Known rows, with every way that one mark hangs from another
[q673 [q990 q571 q650]]: [  4.5 -22.0  -0.3   0.5   0.2  21.1  -5.8   0.5  16.0  -5.9  11.8  -2.8
  12.2 -14.8 -12.1  -4.5  12.8   4.7   4.2  -0.4]
[q571 [q262 q650]]: [ -7.5  -8.5  -7.3 -12.6   2.0 -34.0  -9.2  23.0   8.6   2.4  -4.2   2.0
  -3.0  -6.1  -4.9   0.9  -3.1  -0.7   3.4  -4.3]
[q257 [q571 [q262 q650] q455]]: [ -7.3 -10.2  -8.9   3.5  19.1 -73.0 -14.0   9.0  13.0  -5.4 -10.3  -1.3
  -9.4  16.2   4.7   2.6  -1.7 -10.8   9.2   3.8]
[q257 [q571 q262 q455]]: [ -7.0  -3.0  -8.6   9.7  26.5 -66.9 -10.1   2.5   5.6  -3.5 -10.5   3.8
  -6.4  24.7   6.8  -0.6  -2.9 -14.6   9.3   5.6]
[q650 [q990 q571]]: [  0.7  -1.9   2.8  -3.1   5.4  11.5 -12.4  10.4  -6.8  -9.6  10.6   0.4
  10.0   4.3   0.3  17.6  -5.5   1.6   1.8   8.8]
[q257 [q571 q455]]: [  0.8  -2.0  -1.4  16.1  17.6 -38.8  -4.9 -13.9   4.6  -8.0  -6.6  -2.8
  -6.4  23.4   9.4   2.0   1.4 -10.6   5.4   8.3]
[q990 [q571 q262] q650 [q673 q96]]: [-10.8 -13.4 -14.5   4.6   4.3  -0.9 -14.0 -15.2  21.1  -5.8   2.8   3.1
   7.2  -0.3  -2.2 -21.6  18.0   3.9 -13.3  -5.3]
[q96 q571 q650]: [ 14.1  -4.5  13.8   1.6   1.1  13.2   3.6 -52.7   1.0  -0.2   1.1  -5.7
   4.2 -13.2   6.6  -2.9  -7.4  -2.5   1.5   0.1]
[q990 [q571 q455] [q673 [q96 q650] q262]]: [ -5.6 -21.2 -11.9  13.4   5.3  21.4  -4.3 -45.8  15.4  -5.3  -2.9  -4.4
   4.7 -16.3 -10.9 -15.5   6.2  -7.1  -8.9   3.3]
[q96 q650 q673]: [  4.8 -20.7   8.6  -8.4  -0.8   4.4  11.2 -45.4  -4.0   5.9  -2.9   6.4
 -10.9 -22.6   7.9  -6.9 -16.4 -17.6  -3.7  -4.8]
[q262 [q650 [q990 q571 q673]]]: [ -5.4 -10.3   6.7  -7.5   3.9  13.6 -20.9   7.1   0.9 -10.8  14.2  -1.4
   0.3  -6.1  -4.2  20.6   1.6  -3.1  -8.9   9.2]
[q262 q650]: [ 0.1 -7.8  1.0 -6.0 -6.9 -6.6 -3.1  6.3  7.4 -2.0  0.0 -3.7 -3.0 -9.0
 -1.8  3.0  1.7  3.8 -0.2 -2.1]
[q257 [q571 [q262 [q650 [q990 [q673 q96]]]] q455]]: [-20.4 -21.6  -0.5   7.3  19.5 -22.3 -27.9   9.7  11.2  -2.0  -6.0  -0.6
   5.9  30.2   2.5   4.4  -0.9 -19.3   7.4   3.1]
[q650 [q990 [q571 q455] [q673 q96 q262]]]: [-14.0  -9.6 -11.5  15.5  10.4  35.6 -23.0  10.9   4.3  -6.8   7.3  -4.5
  18.6   4.2 -16.9   8.6   5.9 -10.8  -4.5  10.4]
[q650 [q990 [q571 q455] [q673 q96]]]: [-11.6  -6.1  -0.5  12.0   4.6  21.7 -18.0 -12.7  -2.6  -6.2   3.8  -5.0
  10.3  11.8  -1.1   9.8   6.1  -7.6  -4.1  10.3]
[q257 q571]: [  3.6  -3.6   2.2   9.0  15.2  -8.6  -0.9  -6.6   5.0 -10.0  -0.3  -0.5
  -0.5  19.3   9.7  -3.2   0.9  -4.1   2.6   0.7]
[q455 [q571 [q262 q650]]]: [  1.3  -5.0 -12.0 -17.6   3.1 -43.3 -11.2  49.6   9.1   2.6   5.0   0.6
   0.4  -9.5  -7.9  -3.5  -2.3   3.0   8.7 -10.6]
[q990 [q571 q455] q650 [q673 q96]]: [ -6.4 -10.7 -11.4  18.0  -2.1  -4.2 -11.8 -38.5  20.0  -8.2  -0.1  -5.5
   1.7   1.5   0.6 -13.9  22.9   1.7 -14.4   4.1]
[q455 [q571 q262]]: [  1.5   2.1 -11.4 -11.3  10.5 -36.4  -8.1  43.1   2.0   4.7   4.6   4.6
   3.4  -1.5  -6.6  -6.4  -4.7  -1.1   8.5  -8.4]
[q262 [q650 [q990 [q571 q455] [q673 q96]]]]: [-11.3 -13.6  -0.8   5.9  -2.2  15.2 -21.2  -7.3   4.6  -8.2   3.6  -9.8
   6.8   3.4  -2.9  12.5   8.2  -3.4  -4.0   8.6]
[q455 [q571 [q262 [q650 q990]]]]: [ -2.8 -10.0  -3.5 -21.7   6.2 -33.3 -23.3  67.8   2.3   4.4   9.6   3.6
   9.0  -0.3  -9.9  11.9 -13.3  -3.0  16.3  -5.9]

Rows
[  9.3 -17.3  12.3   5.2   1.7  47.2  -2.9  -9.5   3.4   5.2  14.1  -3.3
  12.6 -21.9  -7.6   1.1   4.9 -17.6   1.6  -4.6]  [q96 q571 [q673 [q990 q650]]]
[ -4.9 -17.1  -2.2  14.1   3.7  10.6 -14.3  -1.1  17.6   9.6  -2.5  -9.7
  26.3  -0.2 -12.7 -11.3  12.8  -7.2  16.1  -4.8]  [q673 [q96 [q571 q262 q455]] [q990 q650]]
[  0.7  -9.5   3.4  -9.5  -1.5   5.6 -15.7  17.9   0.7 -11.7  11.1  -4.5
   7.0  -4.6  -1.9  20.1  -3.8   5.0   1.9   6.7]  [q262 [q650 [q990 q571]]]
[  8.3  -7.7  14.7   3.8   5.8  62.6   3.3  -0.8 -11.9   5.0  13.1  -6.1
  12.3 -21.8  -7.3   9.8  -1.0 -20.7   3.8  -1.8]  [q96 q571 [q673 q990]]
[  3.5 -17.6   8.3   7.6   1.0  69.8  -9.5 -17.1   4.7   1.8   6.0  -8.0
  32.7  -5.6 -10.0  -2.0 -12.2  -5.9  10.6  -3.2]  [q673 [q96 q571 [q650 q990]] q262]
[ -3.6 -30.5   2.2   5.7 -10.9  51.0  -2.5   2.2  20.9   7.0   2.2  -5.3
  23.7  -4.1 -11.7 -19.2  13.8   3.1  11.5 -12.5]  [q673 q96 [q990 q650]]
[-11.6 -15.6   0.4  -0.8  22.6 -63.3 -26.0  26.6   6.1  -3.4  -5.8   2.5
  -0.3  27.1   3.0  17.6 -12.0 -17.1  16.8   8.1]  [q257 [q571 [q262 [q650 q990]] q455]]
[ -5.3 -10.9 -10.8   1.3   6.3 -10.5 -24.6  34.7   6.4 -10.8   7.3  -5.4
   9.0  -7.8 -18.4  24.7  -3.7  -4.7   4.2  13.2]  [q673 [q262 [q650 [q990 [q571 q455]]]]]
[-10.0  -1.1  -7.3  -2.6  16.8 -47.1 -22.0  19.4  -6.2  -3.3   0.5   4.0
   4.4   9.6  -3.2  19.9  -9.7  -9.3   8.5  13.1]  [q650 [q990 [q571 q262 q455]]]
[-18.9  -7.2  -8.3   5.5  14.1  -6.7 -23.7   3.3  -1.4  -1.5  -0.2   1.1
  10.6  14.1  -4.0   7.3   1.7 -11.4  -0.5   8.4]  [q650 [q990 [q571 q262 q455] [q673 q96]]]
[ -5.1  -3.0   6.0  -1.7  10.8  20.1 -17.3   0.2  -6.9  -8.8  14.6   3.1
   3.6   3.5  -2.3  17.4  -0.4  -6.9  -8.7  11.0]  [q650 [q990 q571 q673]]
[ -6.4 -21.2  -1.2   2.7  16.6  -2.3 -19.2 -23.5   3.8  -4.4   6.3   4.3
   1.1 -11.8 -14.1  12.6 -10.6 -19.1  -3.2  15.2]  [q96 [q650 [q990 [q571 q455] [q673 q262]]]]
[  6.3  -5.8   6.8  -5.1  10.0 -15.5  -1.8 -36.3   1.5   4.4  -2.7   1.2
   4.1 -11.4   3.7  -5.2 -11.8  -6.3   5.5  -2.0]  [q96 [q571 q262] q650]
[ -7.2 -19.6  -8.9  -6.6   8.6 -28.7 -12.7  25.8   8.7  -1.1  -0.3  -5.4
   2.9 -17.4 -15.7  10.0   4.0  -5.5  12.9   4.6]  [q673 [q990 [q571 [q262 q650] q455]]]
[ -1.4 -24.3   7.2   6.1   5.3  21.6  -2.3 -33.1   6.9  13.2  -9.0 -10.1
  21.6 -12.0  -7.6 -11.4  -4.2 -12.4  22.0  -4.8]  [q673 [q96 [q571 q262 q455] q650] q990]
[  2.8  -4.6 -11.5   9.6   0.7 -46.5 -10.2 -23.0  15.1  -9.6   0.6  -2.7
  -4.0  -1.7   0.6  -1.2  11.5   4.4  -5.4   8.9]  [q990 [q571 q455] q650]
[ -3.2 -27.5  12.9  -4.0  -7.6  36.4  -3.0 -28.6   2.1   6.3  -3.9  -0.1
  17.4   3.4   4.0  -6.5 -15.2  -2.8  12.4  -5.4]  [q673 [q96 [q650 q990]]]
[  0.8 -34.9   4.0 -16.3  12.3  13.0   5.7 -19.2  -1.8   5.1   3.7   7.4
   0.5 -35.1  -5.9  -5.0 -14.3 -20.2   6.4  -5.3]  [q96 q650 [q673 [q990 [q571 q262]]]]
[-17.9 -14.8   4.9 -14.7  10.4 -15.5 -25.8  30.3   1.9   5.2   4.3   7.4
  -0.1   2.1  -7.9  15.7  -8.2 -14.8   0.7   2.6]  [q571 [q262 [q650 [q990 q673]]]]
[ -8.6 -10.9   0.1 -20.0  11.9 -24.2 -28.2  56.2   2.8   5.5  13.1   5.7
   3.3  -1.0 -11.8  11.6  -7.9 -11.5   5.6  -3.4]  [q455 [q571 [q262 [q650 [q990 q673]]]]]
[  0.1  -7.4  -4.5   4.8   3.9  -5.8 -11.2 -26.7  15.8 -10.9  10.5   2.9
  -4.9  -7.4  -0.7  -6.3  16.6   2.1 -18.7   4.9]  [q990 q571 q650 q673]
[ -5.7  -3.3 -15.1  -4.5   6.8 -62.3 -13.3   9.6   7.9  -7.2  -5.0  -3.4
  -7.9  -8.5  -3.0   7.9   2.5   0.5   0.8   6.6]  [q990 [q571 [q262 q650] q455]]
[  1.0 -13.7  14.5   2.9  14.7  45.9 -17.8 -22.8   0.5   1.4  13.4   1.3
  14.9 -11.7 -13.1  11.1 -13.0 -20.0  -1.8   6.6]  [q96 q571 [q650 [q990 [q673 q262]]]]
[ -8.6 -11.3  -7.8  -0.8   4.0  16.0 -13.2  20.3  14.0  -2.2   6.5  -0.1
  -1.6 -17.6 -19.7   2.5   7.0  -8.0 -11.0   0.1]  [q990 [q673 [q262 q650]]]
